What can hang from each mark
peduk: nuner tiguv
zaki: duker nuner tiguv
duker: guralal kinir
toso: duker
kinir: duker
mubov: nuner
nuner: toso
tiguv: toso zaki

Known rows, with every way that one mark hangs from another
(mubov (nuner (toso (duker kinir)))): -5.4; 10.6; 5.5; -24.4; -64.6; 18.4; 15.5; -2.3; 30.4; -3.8; -19.6; 12.0; -2.6; 4.6; -11.3; 10.8; 29.6; 30.7; 5.4
(peduk (nuner (toso duker))): 2.6; 6.8; 25.0; -20.8; -27.7; 10.0; -1.3; -17.9; -0.3; 18.6; -25.5; 1.6; 3.4; -8.2; -7.5; 20.2; 2.7; 22.6; -16.8
(tiguv toso (zaki (duker guralal) nuner)): 8.3; 18.3; -17.5; -14.3; 10.6; 24.1; 4.6; -24.4; -7.9; -8.5; 14.5; 0.3; -13.3; -25.1; -3.0; -4.9; -7.6; 31.8; -21.3
(peduk nuner (tiguv (toso duker) zaki)): 17.2; 13.6; 25.0; 0.3; 19.1; 0.8; -0.8; -13.1; 8.3; 7.6; -4.8; -12.4; 15.6; -8.1; 17.2; 23.5; -16.7; 34.0; -52.5
(tiguv toso (zaki (duker kinir) nuner)): -8.6; 6.6; -24.0; 1.4; 4.0; 11.9; 5.7; -6.4; 14.7; -8.9; 9.0; -10.6; 5.0; -23.6; 4.3; -9.6; 12.1; 35.2; -9.5
(zaki (tiguv toso)): 14.0; -3.1; -6.3; -3.5; 13.8; 23.4; 4.1; -23.8; 19.0; 2.7; -3.2; -6.5; -1.8; -10.1; -13.4; 2.8; 13.5; 11.6; -12.9
(zaki nuner): 8.3; -9.2; -18.0; -14.4; -3.1; 4.0; 4.7; -10.3; 1.3; -1.9; -11.8; -6.6; 2.9; 8.4; -6.6; -3.3; 11.5; 8.3; -3.5
(kinir (duker guralal)): 3.3; 25.5; 6.1; -4.7; -1.8; 13.9; -15.4; 15.0; 9.5; -15.6; 27.5; 31.6; -4.4; 6.0; 16.3; 16.8; -9.9; 8.5; -3.6
(tiguv toso (zaki nuner)): 3.6; -4.3; -21.4; -7.4; 19.1; 32.8; 2.0; -7.9; 22.3; 0.5; 4.2; -14.7; 1.7; -19.6; -1.4; -11.3; 8.6; 37.6; -18.0
(tiguv toso (zaki duker)): -5.6; 11.7; -4.7; 6.8; 12.7; 16.1; 11.0; -2.2; -8.0; 3.7; 9.7; -11.5; -1.7; -37.0; 0.7; -1.3; -7.5; 28.4; -13.8
(toso (duker guralal)): 0.9; 21.5; 31.2; 0.8; -30.4; 0.9; -4.1; -12.4; -8.1; -6.1; -5.3; 22.9; -14.5; 2.5; 7.0; 19.7; -9.4; 1.7; -6.0
(mubov (nuner (toso (duker guralal kinir)))): 2.3; 25.7; 8.8; -33.0; -64.4; 21.8; 4.2; -14.4; 25.9; -13.2; -1.0; 30.9; -17.3; 6.2; -5.9; 13.2; 18.1; 26.8; 1.6
(zaki (nuner (toso (duker kinir))) tiguv): 5.7; 5.6; -0.7; -29.4; -52.7; 13.2; 3.6; -26.6; 23.3; -3.1; -39.7; 11.2; -1.7; -6.2; -23.4; 10.7; 44.8; 25.4; -16.4
(tiguv toso zaki): -4.4; 5.6; -4.5; 5.9; 21.9; 31.4; -3.6; 1.6; 19.8; 2.8; 14.4; -5.8; 1.1; -26.3; 6.1; -5.1; -4.2; 30.1; -15.2
(toso (duker guralal kinir)): -8.4; 27.4; 29.2; 11.2; -35.6; -8.7; -14.4; -6.9; 11.0; -14.9; 5.7; 31.8; -9.7; 6.6; 17.5; 15.9; -0.8; 0.1; 2.4
(duker guralal kinir): -2.1; 25.0; 1.4; 1.6; -5.6; -6.5; -21.7; -6.0; 15.8; -20.5; 27.7; 25.0; -11.5; 6.4; 16.0; 1.9; -3.9; -5.9; 4.5
(tiguv (toso (duker kinir)) (zaki nuner)): -11.9; 5.9; 4.6; 9.2; -14.4; 19.5; -0.2; -3.9; 39.7; -4.7; -8.5; -0.2; 8.5; -11.7; 12.9; 3.3; 17.1; 44.1; -13.6
(zaki (duker guralal) tiguv): 19.6; 22.6; 2.0; -15.9; -7.8; -7.7; 3.4; -25.3; -28.0; -12.2; 3.2; 13.1; -19.1; -15.6; -17.0; 5.9; -4.8; -9.0; -15.8
(peduk nuner (tiguv zaki)): 23.7; 12.1; 4.3; -14.3; 37.1; -16.5; -9.7; 0.4; -2.2; -2.4; 11.1; -14.3; 14.1; -6.7; 10.9; 1.1; -21.9; 14.5; -50.8
(zaki duker (nuner toso)): 5.7; 3.8; -24.0; -39.0; -26.7; 13.3; 21.3; -23.8; -21.6; 6.1; -27.7; -4.5; -4.9; -14.9; -28.4; 2.0; 21.8; 19.8; -7.1
(nuner toso): 0.2; 8.1; -5.7; -22.6; -16.7; 21.7; 1.6; -7.5; 4.3; 8.5; -7.9; 5.4; -6.5; -12.0; -15.9; 5.6; 15.0; 13.0; -4.0

Rows
22.0; 19.7; -3.9; -36.1; 21.1; 4.3; -9.0; -8.8; -0.1; 4.8; 1.6; -8.9; 7.4; -18.0; -2.7; 4.5; -7.9; 27.6; -56.4
(peduk (nuner toso) (tiguv zaki))
20.3; 13.0; -18.6; -23.2; 7.2; -16.3; 18.8; -5.7; -27.8; -12.5; -12.1; -14.7; 8.8; -10.5; -7.1; -3.3; -2.0; 17.5; -43.0
(peduk (tiguv (zaki duker nuner)))
4.6; 24.6; 22.3; 8.4; -22.4; 12.0; -9.3; -32.2; 31.0; -12.5; 1.4; 25.2; -12.3; -3.3; 5.8; 21.6; 13.1; 12.1; -10.1
(zaki (tiguv (toso (duker guralal kinir))))
-14.5; 17.5; 19.8; -6.2; -51.4; 8.1; -2.7; -5.6; 17.9; 3.4; -19.5; 20.7; -1.7; -5.6; -1.8; 17.5; 23.1; 17.8; 1.9
(nuner (toso (duker kinir)))
23.5; 8.6; 7.4; -16.0; -17.4; 27.8; 5.4; -45.3; 13.9; -4.8; -20.5; 12.6; -12.6; 0.3; -14.3; 16.6; 16.8; 21.8; -24.6
(zaki nuner (tiguv (toso (duker guralal))))
8.5; 0.4; 21.5; 6.6; -16.3; 18.4; 12.0; -24.9; 14.1; 7.8; -23.6; 0.5; -2.0; -9.9; -9.6; 21.2; 15.3; 17.9; -14.8
(zaki (tiguv (toso duker)))
11.7; 23.3; 0.6; -3.6; 21.3; -35.2; -6.3; 2.9; -11.2; -12.3; 16.2; -8.8; 17.1; -11.1; 17.7; 1.3; -18.0; 10.5; -41.8
(peduk nuner (tiguv (zaki (duker kinir))))
26.7; 11.7; -4.0; -35.6; 12.2; -3.1; -1.6; -22.6; -6.1; 9.7; -9.5; -5.4; 6.8; 5.9; -7.4; 15.2; -1.2; 11.6; -41.7
(peduk (nuner toso) tiguv)
21.9; 4.4; 21.5; 1.8; 13.2; -5.5; 8.7; -28.3; 2.7; 11.4; -16.9; -7.9; 16.2; 14.9; 11.1; 31.5; -8.9; 17.6; -37.0
(peduk nuner (tiguv (toso duker)))
3.6; 1.7; 8.5; -34.1; -57.2; 27.7; 25.3; -7.2; 9.6; 6.5; -29.1; 4.7; -5.1; -0.7; -22.9; 11.2; 21.8; 32.6; -2.3
(mubov (nuner (toso duker)))
1.6; 0.3; -21.8; -7.4; 11.5; 21.2; 16.5; -13.1; -4.4; 1.3; -1.9; -18.5; 1.2; -27.6; -8.0; -6.7; 3.0; 36.3; -16.4
(tiguv toso (zaki duker nuner))
-3.8; 27.3; 28.0; 8.6; -5.2; 27.5; -8.3; -11.9; 12.7; -1.2; 10.3; 14.1; -13.4; -24.1; 13.0; 15.0; -13.4; 32.3; -20.1
(tiguv (toso (duker guralal)) zaki)
-3.7; 2.7; -19.3; -5.9; -15.7; -18.2; 9.3; -8.4; -6.3; -11.5; -6.5; -2.8; 4.5; 2.8; -2.6; -4.6; 16.5; 5.0; 4.5
(zaki (duker kinir) nuner)
-12.6; 15.5; 3.0; -20.1; -45.1; 19.0; -3.6; 2.1; 27.5; -3.3; -21.2; 10.1; 1.4; -21.3; -3.7; 1.9; 28.3; 43.3; -16.8
(tiguv (zaki (nuner (toso (duker kinir)))))
2.4; 6.5; -20.8; -37.4; -9.1; 32.5; -1.3; -3.9; 11.3; 1.4; -11.4; -4.1; -3.4; -26.8; -17.0; -12.7; 16.3; 38.4; -23.1
(tiguv (zaki (nuner toso)))
27.6; 1.3; -4.4; -6.6; 42.7; -1.1; 1.0; -26.7; 9.1; 8.2; 5.7; -15.3; 14.3; 13.0; 9.8; 16.5; -11.7; 10.7; -36.1
(peduk nuner (tiguv toso))
21.6; -13.6; -23.9; -16.4; 10.4; 26.2; 9.5; -34.1; 20.8; 0.6; -15.7; -11.6; -0.4; -3.8; -20.4; -1.1; 26.2; 20.9; -19.0
(zaki nuner (tiguv toso))
12.4; 10.7; 22.4; 10.4; 4.4; -15.3; -3.2; -22.7; 23.1; 3.6; -5.9; -0.5; 18.7; 18.7; 24.2; 30.7; -1.9; 16.4; -29.0
(peduk nuner (tiguv (toso (duker kinir))))
-2.6; 6.2; 17.6; 14.6; -21.5; 9.1; 0.1; -19.6; 35.8; -4.0; -15.0; 8.8; 2.6; -6.2; 2.3; 17.8; 23.2; 17.7; -5.9
(zaki (tiguv (toso (duker kinir))))
19.6; 18.3; -17.1; -20.5; -17.7; -12.7; -1.3; -29.6; -6.5; -25.0; 0.8; 14.1; -13.1; -1.5; -12.1; -2.7; 13.6; -0.7; -11.6
(zaki (duker guralal kinir) nuner tiguv)
10.2; 20.5; 11.6; -41.3; -58.7; 29.9; 15.4; -18.8; 7.5; -4.0; -12.1; 22.9; -20.2; 0.5; -18.1; 15.3; 11.4; 28.5; -6.1
(mubov (nuner (toso (duker guralal))))
2.6; 11.8; -23.3; -38.5; -17.4; 21.8; 13.7; -7.7; -17.8; 0.5; -16.1; -8.4; -4.3; -36.5; -24.2; -8.9; 14.3; 36.7; -22.7
(tiguv (zaki duker (nuner toso)))
2.7; 32.1; 2.6; -7.2; -0.3; -2.0; -3.9; 0.5; -28.0; -13.9; 22.0; 10.4; -14.9; -31.1; 2.7; -4.3; -20.9; 9.1; -17.6
(tiguv (zaki (duker guralal)))
10.4; 29.5; -1.5; -8.0; -13.2; -17.1; -6.6; -20.4; -9.4; -22.4; 12.7; 20.0; -13.5; -11.7; -4.3; 4.0; 3.6; -9.4; -7.9
(zaki (duker guralal kinir) tiguv)
4.1; 17.8; 9.3; -6.3; -10.8; 31.7; -3.8; -20.2; 16.0; -4.8; -1.4; 9.4; -11.1; -17.3; 5.9; 8.5; -0.6; 40.0; -24.6
(tiguv (toso (duker guralal)) (zaki nuner))
-15.6; 7.1; 20.6; 25.7; -22.9; 7.6; 1.0; -10.1; 30.2; 2.3; -5.5; 9.6; 5.6; 2.5; 17.9; 19.6; 14.5; 18.8; 6.9
(tiguv (toso (duker kinir)))
1.5; 4.2; -16.3; -14.3; -2.4; 0.2; 13.6; -0.3; -21.9; -6.6; -7.0; -13.8; 2.2; -23.7; -8.2; -12.1; 0.8; 22.7; -17.9
(tiguv (zaki duker nuner))
12.2; 19.2; -6.6; -1.1; 23.0; 0.0; 18.1; -7.9; -14.2; -0.2; 5.5; -12.3; 4.9; -21.0; 4.3; 7.5; -9.2; 22.7; -36.7
(peduk (tiguv toso (zaki duker)))
14.2; 7.6; 4.5; -7.1; 2.6; 11.2; 14.0; -14.6; 12.9; -0.3; -22.4; -10.7; 10.3; -2.9; 5.3; 15.9; 7.6; 38.3; -46.0
(peduk (tiguv (toso duker) (zaki nuner)))
